Each row was made from one small tree. Brackets hold a mark, then the marks that hang from it, in the order of their numbers. Every link used is in the known rows. Write each row's tree.
(in the rows, 128 means zero)
Known rows:
(j_642 j_561 (j_806 j_113 (j_575 j_349) j_931)): [168  58 117 160 155 142 142 143 117 155 123  72 103 110 127  13 101 193
 147  99  87 240 145  99 106 117 175  98 108 104 181 108  83 136 113  87
 121 180  82 124 125 119  68 186 105 226 122 134 179 109 106  67 132  70
 133 154  98 131 161 135  76]
(j_806 (j_113 j_561) (j_575 j_349)): [138  87 101 153 155 132 140 136 127 115 148  65 132 103 110 129 104 188
 107 125  96 196 149 110 148  79 173  80 100  82 166 119  97 140 118  92
 157 129 114 137  89 131  69 156 123 190 132 147 151 116 104  96 105  97
 151 136  85 113 166 140  97]
(j_524 (j_642 j_561 j_709 (j_806 j_113 j_575))): [149  99 136 146  94 114 121 150  88 149 115 115 107 126 123  42 118 186
 124  73  75 187 150 110 133 170 146 167  89  61 164 124 152 106 139 108
 122 131  93 133 144 128  89 164 111 165 107  96 182 142 132  86 120  62
  96 148 111 135 147  99 111]
(j_572 (j_113 (j_806 j_931)) (j_349 j_575) j_524): [ 62  63 113  99 140 153 103 149 120 118  87 194 120 150 144  71 125 169
  68 129 136 158  89  77 171 106 201 117 123 135 109 137 112 100 159 156
 119 193 183 121 213 128  78 134 238 169 143 114 165 122  82 139 115 137
 162 128  62 104 105 157  83]
(j_572 j_9 (j_113 j_806) j_349 (j_524 j_642)): [ 51  87 150 113  98 145  85 145 119 114  82 227 108 150 161  66  99 165
  40  99 111 107  75  68 188 161 179 154  73 121 103 151 149  61 183 168
 125 197 191 148 222 129 102 131 223 138 131 106 176 140 103 157  94 147
 141 143 118 119 101 124  96]
(j_113 j_561 (j_572 j_349 j_524)): [ 70 145 167  95 168 110 125 157 147 128 127 150  88 117 126 139 156 131
 108  81 133  98  94  79 158 145 147 126 149 106 112 124 141  61 132 111
 142 145 145 150 132 164 108 157 151  96 144 137 168 161 142 155 135 138
 153 127 139 144 113 146 133]
(j_709 (j_642 j_561 (j_806 j_113 (j_575 j_349)))): [163 109 129 125 151 112 114 132  93 154 116 110 117 119 142  40  99 169
 157 101 102 157 138 107 121 126 125 129 125 100 148 135 133 110 130 122
 110 151  96 154 134 133 123 174 121 163 115 125 156  99 138 101 131  14
 126 161  86 165 139 114  98]
(j_709 (j_642 j_561 (j_806 j_575))): [161 123 142 118 159 108 113 136  95 154 110 113 119 131 137  47 113 156
 167  91 113 140 138 114 114 139 114 136 139 107 140 134 139 104 139 134
  97 150 101 157 140 132 143 165 128 145 113 123 150 104 146 100 139  20
 118 159 105 171 116 118 103]
(j_9 (j_572 (j_349 j_575) j_524) (j_709 j_642)): [125 122 155  82 163 150 123 130  93 151 109 190 158 115  92 129 130 154
 152 150 135  80 158  97  97  89 131 133 137 178 130 152 163  71 167 198
 120 118 159  96 183 133  63 134 166 125 128 107 110 100 152 141 125 107
 191 104  71 144  71 115 139]
(j_349 (j_575 (j_806 j_113 j_931))): [137  52 101 136 161 136 135 141 116 123 149  87 159 130 139 114 115 166
 112 170 126 224 127 104 129  54 176 102 109 138 161 119  92 177 109 101
 142 119 118 113 120 131  89 145 158 198 167 114 114 111 127 114 115 134
 159 114  58 105 160 148  80]
(j_524 (j_572 (j_9 (j_709 j_642)))): [105 102 153 120 127 162 112 126 128 125 117 144 145 129 108 132  97 141
  98 145 123  79 117 127 133 159 128 150 102 162 145 149 139  93 163 158
 111 123 162 113 144 137  91 126 131 136 122 130 124 121 142 138 118 141
 145 102 150 125 104 102 120]
(j_524 (j_572 (j_113 j_561 (j_806 j_575 j_931))) j_642): [ 99 104 130 134 109 133 108 162 124 112  98 131 116 139 113  68 119 178
  83  88 112 148 129 106 173 204 177 147  96  90 136 148 129 107 179 118
 106 137 157 140 186 151  65 139 198 168 130 122 171 138 122 111 125 124
 126 135 108 137 122 110  71]
(j_575 j_349 (j_806 (j_113 j_572) j_931)): [134  67 116 141 157 126 144 141 122 130 171  81 135 112 146 104 115 185
 101 171 126 235 118  87 141  56 184  87  98 142 170 123  88 173  92  46
 173 145 116  97 115 132  73 158 146 205 193 134 120 130 144 134 125 164
 179 123  51  84 193 172  77]
(j_575 j_806): [131 107 126 129 153 116 126 138 116 119 141 107 135 144 141 120 129 143
 113 147 143 183 125 114 137 101 137 109 110 129 140 122 120 160 118  93
 139 118 120 128 133 125 133 135 154 150 159 128 120 126 147 134 124 157
 158 129 106 113 138 139 103]
(j_9 j_572 j_709): [166 130 150 121 147 160 143 120 120 145 127 139 143 113  80 140 148 146
 170 153 125 106 170 129  87 117 122 130 137 170 140 140 134 102 143 173
 136 101 126  89 159 111  73 131 124 120 123 128 112 112 154 128 135 155
 163 101 125 136  78 116 163]
(j_806 j_113 (j_575 j_349) j_931): [150  46  99 161 150 156 153 142 117 131 158  59 168  93  97  98  87 205
 114 142  92 233 149 114 138  46 200  69  96 127 192 125  79 154 114  84
 156 156 122 109  91 123  33 132 120 227 152 125 129 114 100  78 112 125
 152 126  56  74 183 151  74]
(j_524 (j_572 (j_113 j_561) j_349)): [ 81 119 125 101 111 151 110 139 142 117  82 164 108 125 101 116 126 140
  55 109 143 100 118  98 158 202 161 136 125 119 110 147 129  97 162 154
  93 136 171 132 182 148  95 137 188 141 101 147 178 128 109 157 119 140
 156 128 139 124 112 131 115]
(j_113 (j_572 (j_349 (j_575 j_806)))): [103 120 132  96 156 119 133 142 133 142 134 143 133 109 125 152 162 140
 102 141 147 121 100  84 129 121 160 133 160 147 124 124 121 105 119 111
 137 146 148 113 143 141  97 145 160 136 167 107 129 136 144 166 133 143
 147 115 101 111 146 168 136]
(j_349 (j_575 j_806)): [128  82 107 123 162 124 130 133 119 120 143 104 153 140 143 138 134 150
 111 173 143 184 124 107 118  71 159 113 120 139 145 116 107 173 119 109
 135 115 127 114 131 127 117 146 171 180 162 117 104 116 133 130 119 126
 158 113  72 117 146 154  95]
(j_9 (j_572 (j_113 (j_806 j_575 j_931))) (j_709 j_642)): [180 103 148 119 162 163 123 127 101 148 115 134 149 126  82  88 142 187
 176 142 118 125 163 123 118 111 138 126 146 161 137 160 122  90 157 186
 129 124 131 106 191 103  73 132 170 130 126 129 124  97 153 117 139 114
 159 116  88 140  55 130 136]
(j_349 (j_575 (j_806 (j_113 j_572)))): [130  70 104 126 160 128 133 140 120 128 150 103 149 126 141 128 129 158
 109 172 130 191 113 102 131  70 167 119 122 131 149 118 101 157 109 100
 148 115 121 120 126 132  98 153 158 175 169 109 118 114 129 136 118 130
 155 116  67 111 158 142 102]
(j_113 (j_561 j_642) (j_572 j_9) j_806): [ 93 116 177 138 187  86 128 162 157 103 122  68  65 142 166 142 176 147
 145  87 112 131  98 116 158 153 156 130 139 100 132 127 112  71 129  93
 161 170 112 130  87 147 107 155 161 117 177 169 176 166 159 140 162 155
 112 106 163 177 107 153 116]
(j_561 (j_642 j_524 j_709)): [109 111 163 126  90  90 139 148 103 133 119 110 129 139 121 156 141 159
 119  97 114 133 138 155 112 137 151 160 120  97 169 138 150  80 152 120
 124 132 117 106  92 138  88 121 159 122 127 152 178 185 136 123 152 133
 106 100 128 120 126 130 129]
(j_561 (j_642 j_709 (j_806 j_113 (j_575 j_349) j_931))): [145  70 124 148 117 103 137 146 110 133 112  65 119 126 119 101 130 182
 137 104  99 189 138 142 110 107 181 123 105  93 194 128 117 106 122 104
 143 166 101  94  77 105  70 131 140 200 132 147 169 156 128  95 155 121
 122 116 109 106 161 146  93]
(j_561 (j_642 (j_524 j_572) j_709 (j_806 j_113 j_931))): [117  76 146 136  92 104 137 160 108 139  98  97 120 134 118  87 116 169
 131  83  96 168 126 143 118 156 169 161 101  90 191 136 135  70 150 108
 109 157 111 104  98 142  47 134 154 170 123 151 202 177 134 113 155 138
 112 104 126 105 138 108  89]
(j_806 j_113 j_575 (j_931 j_349)): [156  28 103 157 164 151 158 134 122 134 156  57 175  90  89  89  87 194
 118 135  89 230 141 116 132  43 198  77  87 124 199 118  88 135 114  89
 155 158 117 109  89 114  38 133 118 228 158 118 128 115  85  70 109 119
 146 123  66  73 182 143  76]
(j_9 j_572): [137 139 141 119 139 137 156 131 131 143 113 138 141 110  99 121 144 130
 160 134 131 111 156 133 102 139 131 130 131 153 131 133 133 111 143 141
 123 112 127 120 141 134  92 129 136 124 128 131 124 119 132 145 135 143
 151 119 113 139 104 110 135]
(j_349 (j_575 (j_806 (j_113 (j_561 (j_642 j_524))) j_931))): [130  53 115 138 160 117 140 153 115 120 147  74 148 134 143 124 118 174
 113 146 121 227 133 104 124  63 183 104 110 119 171 121  94 159 118  94
 138 121 111 119 106 148  78 153 176 194 168 134 139 130 132 110 123 131
 160 112  64 118 156 150  71]
(j_709 j_642): [140 141 140 110 139 110 110 127 101 139 124 134 140 128 141 110 113 133
 150 118 128 102 129 126 136 122 104 139 138 126 122 150 153 112 136 145
 115 123 126 151 132 143 152 130 135 109 124 121 120 113 155 128 132  66
 126 141  99 153 119 118 118]
(j_931 (j_349 (j_575 (j_806 (j_113 j_561))))): [128  63 107 126 173 111 141 111 131 117 154  91 135 119 144 131 125 149
 103 163 128 189 117  94 112  57 169 109  96 124 159 105 110 157 109  95
 156 129 118 101 117 123 104 169 161 209 168 135 111 122 106 125 112 102
 162 118  66 120 177 166  88]

Which tree is each row?
[161  97 158 119 151 138 115 121  95 155 132 130 126 133 116  78 107 169
 157 114 109 138 139 106  99 122 119 148 127 140 158 139 141  88 149 152
 108 139 116 102 163 130  88 165 131 152 121 131 142 122 158  97 136  71
 138 120 112 145 101 125 116]	(j_9 (j_709 (j_642 (j_524 j_572) j_561 (j_806 (j_931 j_349)))))
[ 55  70 143 110 123 132 107 149 109 119 117 193 149 131 156 113  81 160
  43 134 116 137  94  59 152  95 180 138  57 139 140 133 155  96 164 140
 132 160 178 132 163 152  80 139 186 173 158  83 136 132 120 149  80 140
 172 123  84 107 147 119  80]	(j_572 j_9 (j_349 (j_575 (j_806 j_113))) (j_524 j_642))
[152  79 157 139 124 138 133 140 106 157 111  89  89 142 126  31 135 174
 152  81  92 208 142 121 112 161 140 155 122 103 169 112 119 114 115 114
 113 146  79  98 131 118 110 166  92 165  98 135 184 151 138  84 147  81
 101 130 137 128 113 140 117]	(j_642 j_561 j_709 (j_806 j_931))
[105 110 130 148 189  80 132 155 135  86 116  37  83 151 153 143 165 172
 145  97 118 188 152 129 144 109 171  83 126  78 149 117 102 131 138  85
 149 167 113 113  85 132  86 147 184 182 161 179 163 143 128  95 152 115
 130 119 103 166 125 168  77]	(j_113 (j_561 j_642) (j_806 (j_575 j_349)))
[140 124 172 118 136 154 136 139 104 152 126 176 134 119  90 102 128 158
 160 130 112 108 166 117  95 128 132 140 110 155 143 139 157  78 168 166
 136 107 133 106 181 123  59 145 133 113 126 108 130 123 140 112 131 138
 166 110 112 154  75  85 144]	(j_9 (j_572 (j_524 (j_642 j_561))) j_709)
[ 88 108 140 120 106 136 128 145 122 129 109 158 136 142 116  98 112 157
  99 110 122 128 108 122 149 174 149 158 120 116 135 135 127  83 175 120
  92 140 155 132 175 157  68 138 189 131 125 142 178 150 115 145 124 139
 121 116 117 107 103 108 102]	(j_642 (j_524 (j_572 (j_113 j_806))))
[142  77 130 157 138 128 139 157 130 123 132  58 110 110 129  96 102 165
 133  93  91 211 147 122 147 105 170  93 102  96 166 138 102 124 108 106
 148 136  92 138  75 151  77 139 117 164 134 153 176 135 127  84 134 139
 139 130 117 134 151 121  86]	(j_806 (j_113 (j_561 j_642)) j_931)
[140  47 168 138 138 125 159 141  94 163 130  78 129 136 101  37 121 213
 141  66  80 233 140 113  98 128 167 156 109  91 209  96 118  84 143  86
 103 165  89  92 129 128  50 179 126 200 113 139 198 176 118  72 133  61
  98 120 103  93 121 153  91]	(j_642 j_524 j_561 j_709 (j_806 j_575 (j_931 j_349)))
[ 63 107 188 132 188  88 124 171 153 102 122  96  64 150 171 126 161 147
 140  84 110 122  82 113 167 141 163 130 125  99 134 125 124  52 143  91
 165 178 128 140  96 151  98 155 171 109 181 162 182 173 145 138 160 162
 124 104 156 176  97 134 104]	(j_113 (j_561 j_642) (j_572 j_9 j_524) j_806)
[111 101 108 140 172 117 132 137 125 104 123  87 125 144 141 120 146 166
 138 142 122 177 136 128 146  94 156  99 126 121 139 114 104 147 136  93
 141 170 137  97 126 116  82 131 163 182 165 134 124 119 116 111 130 123
 123 117  78 119 130 155  92]	(j_113 (j_806 (j_575 j_349)))
[ 49  69 147 101 151 144 115 137 122 116 115 184 151 139 152 136  95 146
  50 150 136 126  88  72 141  79 174 121  80 164 136 126 137 102 155 147
 129 165 183 121 154 140  96 132 184 166 153 107 124 130 116 158  92 154
 181 112  98 101 125 143  92]	(j_572 j_9 (j_349 (j_575 j_806)) j_524)
[145 103 134 142 104 114 123 147  99 136 120 107 135 136 115  66 128 179
 136  80  93 179 138 111 133 144 151 157  97  86 169 127 144 115 140 108
 126 142 118 116 140 121  88 134 133 180 126  96 140 153 152  91 127  98
 102 135 107 105 144 130  93]	(j_524 (j_642 j_709 (j_806 j_575 j_931)))
[137  68 111 140 146 147 122 131 130 120 118 110 126 141 120  71 132 180
 110 129 119 184 112 116 156 114 182 109 124 120 136 131  88 126 136 123
 138 172 138 120 171  98  99 134 194 177 141 139 149 123  94 110 129 128
 127 134  95 107 119 165  96]	(j_572 (j_113 (j_806 j_575 (j_931 j_349))))
[ 90  97 149 111 111 164 101 133 142 116  89 158 112 129 101 138 115 153
  46 119 131  83 115  99 145 192 165 140 106 138 129 156 128  76 170 179
 106 145 172 118 172 131  85 134 185 145 100 156 175 134 124 152 118 160
 162 113 168 129  98 135 126]	(j_524 (j_572 (j_9 j_709) (j_113 (j_561 j_642)) j_349))
[143  94 142 141 115 121 136 146 108 161 110 131  91 127 144  12  96 164
 149  68  81 194 126 103 114 172 134 157 113  80 155 110 123  86 138 104
  91 159  80 153 152 154  84 198 119 153 105 137 223 135 119 105 125  66
 104 152 131 145 128  86 104]	(j_642 j_524 j_561 (j_806 j_113))
[ 88 121 139  97 134 146 133 144 126 134  77 197 121 125 109  82 144 146
 119 123 136 108 128 103 140 153 163 130 126 147 105 141 137  79 168 162
 117 154 165 127 204 130  74 130 202 124 127 127 161 119 102 164 127 154
 168 129  92 127  80 115 123]	(j_9 (j_572 (j_113 j_806) j_349 j_524))
[136  62 173 132 121 123 151 135  98 165 125  99 106 140 125  30 124 191
 143  67  83 219 133 109 100 149 151 173 109  96 190 102 128  85 134  94
 102 158  82  89 137 139  72 184 120 178 110 146 202 178 130  89 137  71
  95 121 114 108 119 144 100]	(j_642 j_524 j_561 j_709 (j_806 (j_931 j_349)))
[146  56 143 132 130 143 137 150 106 166 112  94  93 117 124  28 133 188
 134  89  80 216 127 100 124 152 164 158 125  98 172 114 115  98 103 107
 126 154  78  97 129 129  73 181  90 175 111 119 201 145 130  99 137  83
 107 127 113 113 136 134 123]	(j_642 j_561 j_709 (j_806 (j_113 (j_572 (j_349 j_575))) j_931))
[ 75 133 175  97 154  85 124 164 139 130 106 129  68 129 130 132 170 141
 121  60 125 105  95  91 144 161 161 144 142  79 138 126 149  39 134 109
 141 163 128 134 109 152  99 160 162 113 138 152 197 186 150 148 160 133
 141 118 151 148 117 151 128]	(j_113 (j_561 (j_642 j_709 j_806)) (j_572 j_349 j_524))
[ 95 133 160 113 129 117 128 155 128 147 144 171 123 116 127 110 137 137
 125 110 122  95  86 104 146 140 146 156 130 122 131 129 150  71 143 101
 147 144 146 146 145 143 101 143 139 100 164  95 137 158 134 144 140 141
 129 124 120 129 134 110 130]	(j_113 (j_572 (j_524 j_642)))
[102 105 177 119 149 149 124 136 137 144 155 164 131 120 121 135 126 143
 120 136 116  81  73 106 135 116 140 149 123 157 142 131 134  57 138 130
 160 149 150 129 137 124  98 141 120  97 157 113 126 151 142 149 131 165
 139 104 156 117 106 123 151]	(j_113 (j_572 (j_9 j_709) j_524))
[156 105 133 151 102 117 121 152 106 152 115 123  96 120 147  17 103 164
 140  70  83 194 143  97 123 172 149 150  93  86 150 130 135 119 133 105
 116 151  93 144 153 144  96 170 116 172 123 101 175 127 136  85 128  77
 110 162 112 157 158  97  88]	(j_524 (j_642 j_561 (j_806 j_113 j_931)))
[115  73 138 131 172 125 133 164 122 124 148  92 123 124 134  91 114 169
 105 121 121 224 116  83 167  87 170  92 102 118 153 125 107 130 106  74
 156 133 114 136 118 152  87 149 148 160 174 127 156 136 146 124 121 173
 175 127  91 102 150 136  84]	(j_575 (j_806 (j_113 j_561 (j_572 j_349 j_524)) j_931))
[134 125 126 135  98 110 111 141 119 139 110 154 110 116 150  61 114 146
 120  84  95 134 109  84 138 171 143 165  95  93 135 134 151  95 136 120
 125 158 126 146 157 139 101 154 136 158 134  92 156 133 151 135 117 107
 115 152 125 130 161 104 104]	(j_524 (j_642 (j_806 (j_113 (j_572 j_9 j_349)))))
[ 98 110 160 124 105 118 114 153  99 141 114 172 104 145 141  50 110 154
 121  83 101 140 114 110 140 152 139 165  88  90 144 124 167  84 157 116
 124 143 128 140 162 138 107 154 135 130 119 100 166 155 119 105 127  95
 120 138 114 140 120  87 104]	(j_572 (j_524 (j_642 j_561 j_709 j_806)))
[127 126 160 132  83 112 123 147  90 145 126 133 110 128 128  94 132 167
 106  87  97 150 158 120 130 176 135 175 104  87 142 133 163 113 145 118
 126 107 107 119 143 141 113 148 115 122 114 103 164 156 139 101 125  81
  96 135 116 152 133 113 132]	(j_524 (j_642 j_561 j_709))
[135  64 108 146 148 128 141 137 115 122 163  77 138 120 150 100 100 185
  97 172 126 247 133  93 141  50 180  78  84 139 170 123  89 192  97  57
 165 141 115  96 116 129  79 152 149 216 180 138 117 122 137 122 117 159
 181 127  48  88 191 165  66]	(j_575 j_349 (j_806 j_113 j_931))
[136  93 141 142 130  91 144 154 117 138 112  87 130 136 123  95 126 165
 154  82 113 171 130 133  93 123 172 124 121 102 184 126 116  86 150 105
 109 182 113 125  99 127  69 136 176 184 142 151 174 161 134  97 161 124
 122 125 123 122 141 139  78]	(j_561 (j_642 j_524 (j_806 j_575 j_931)))
[ 81 117 139 105  93 140 127 142 122 135 101 179 142 129 104 114 110 152
  74 106 130 111 113 106 142 180 153 158 124 123 130 139 136  76 177 137
  83 141 167 129 181 161  67 136 194 130 115 137 181 151 115 156 116 139
 134 120 120  97 110 118 112]	(j_642 (j_524 (j_572 j_113 j_349)))
[112  86 149 138 232 106 150 156 153 109 148  35 102 127 128 114 177 178
 159  95 112 199 114 101 160  99 179  94 149 106 154 105  86 104 117  60
 164 173 117 110  98 140  65 158 159 173 193 152 147 150 136 101 151 132
 125 111 101 134 125 186  86]	(j_113 j_561 j_572 (j_806 j_575 (j_931 j_349)))
[ 88  92 153 123  70 138 108 151 104 141  76 163 103 120 123  52  96 171
  60  77  84 128 130  87 144 238 156 194  64  97 154 140 168  74 170 136
  90 146 142 111 170 156  58 159 128 173  99  98 200 144 134 131 104 100
 115 130 138 129 140  82 104]	(j_524 (j_572 j_9 j_349) (j_642 j_561 j_709 (j_806 j_113)))
[ 67 122 153  98 101 114 108 154  96 140  89 203 101 134 139  67 118 151
  87  73 113 126 120  79 142 164 150 160  96  98 126 128 181  73 164 136
 108 165 152 124 182 146  93 148 157 139 115  92 179 151 119 126 115  98
 136 142 106 130 124 110 107]	(j_572 j_349 (j_524 (j_642 j_561 j_709 j_806)))
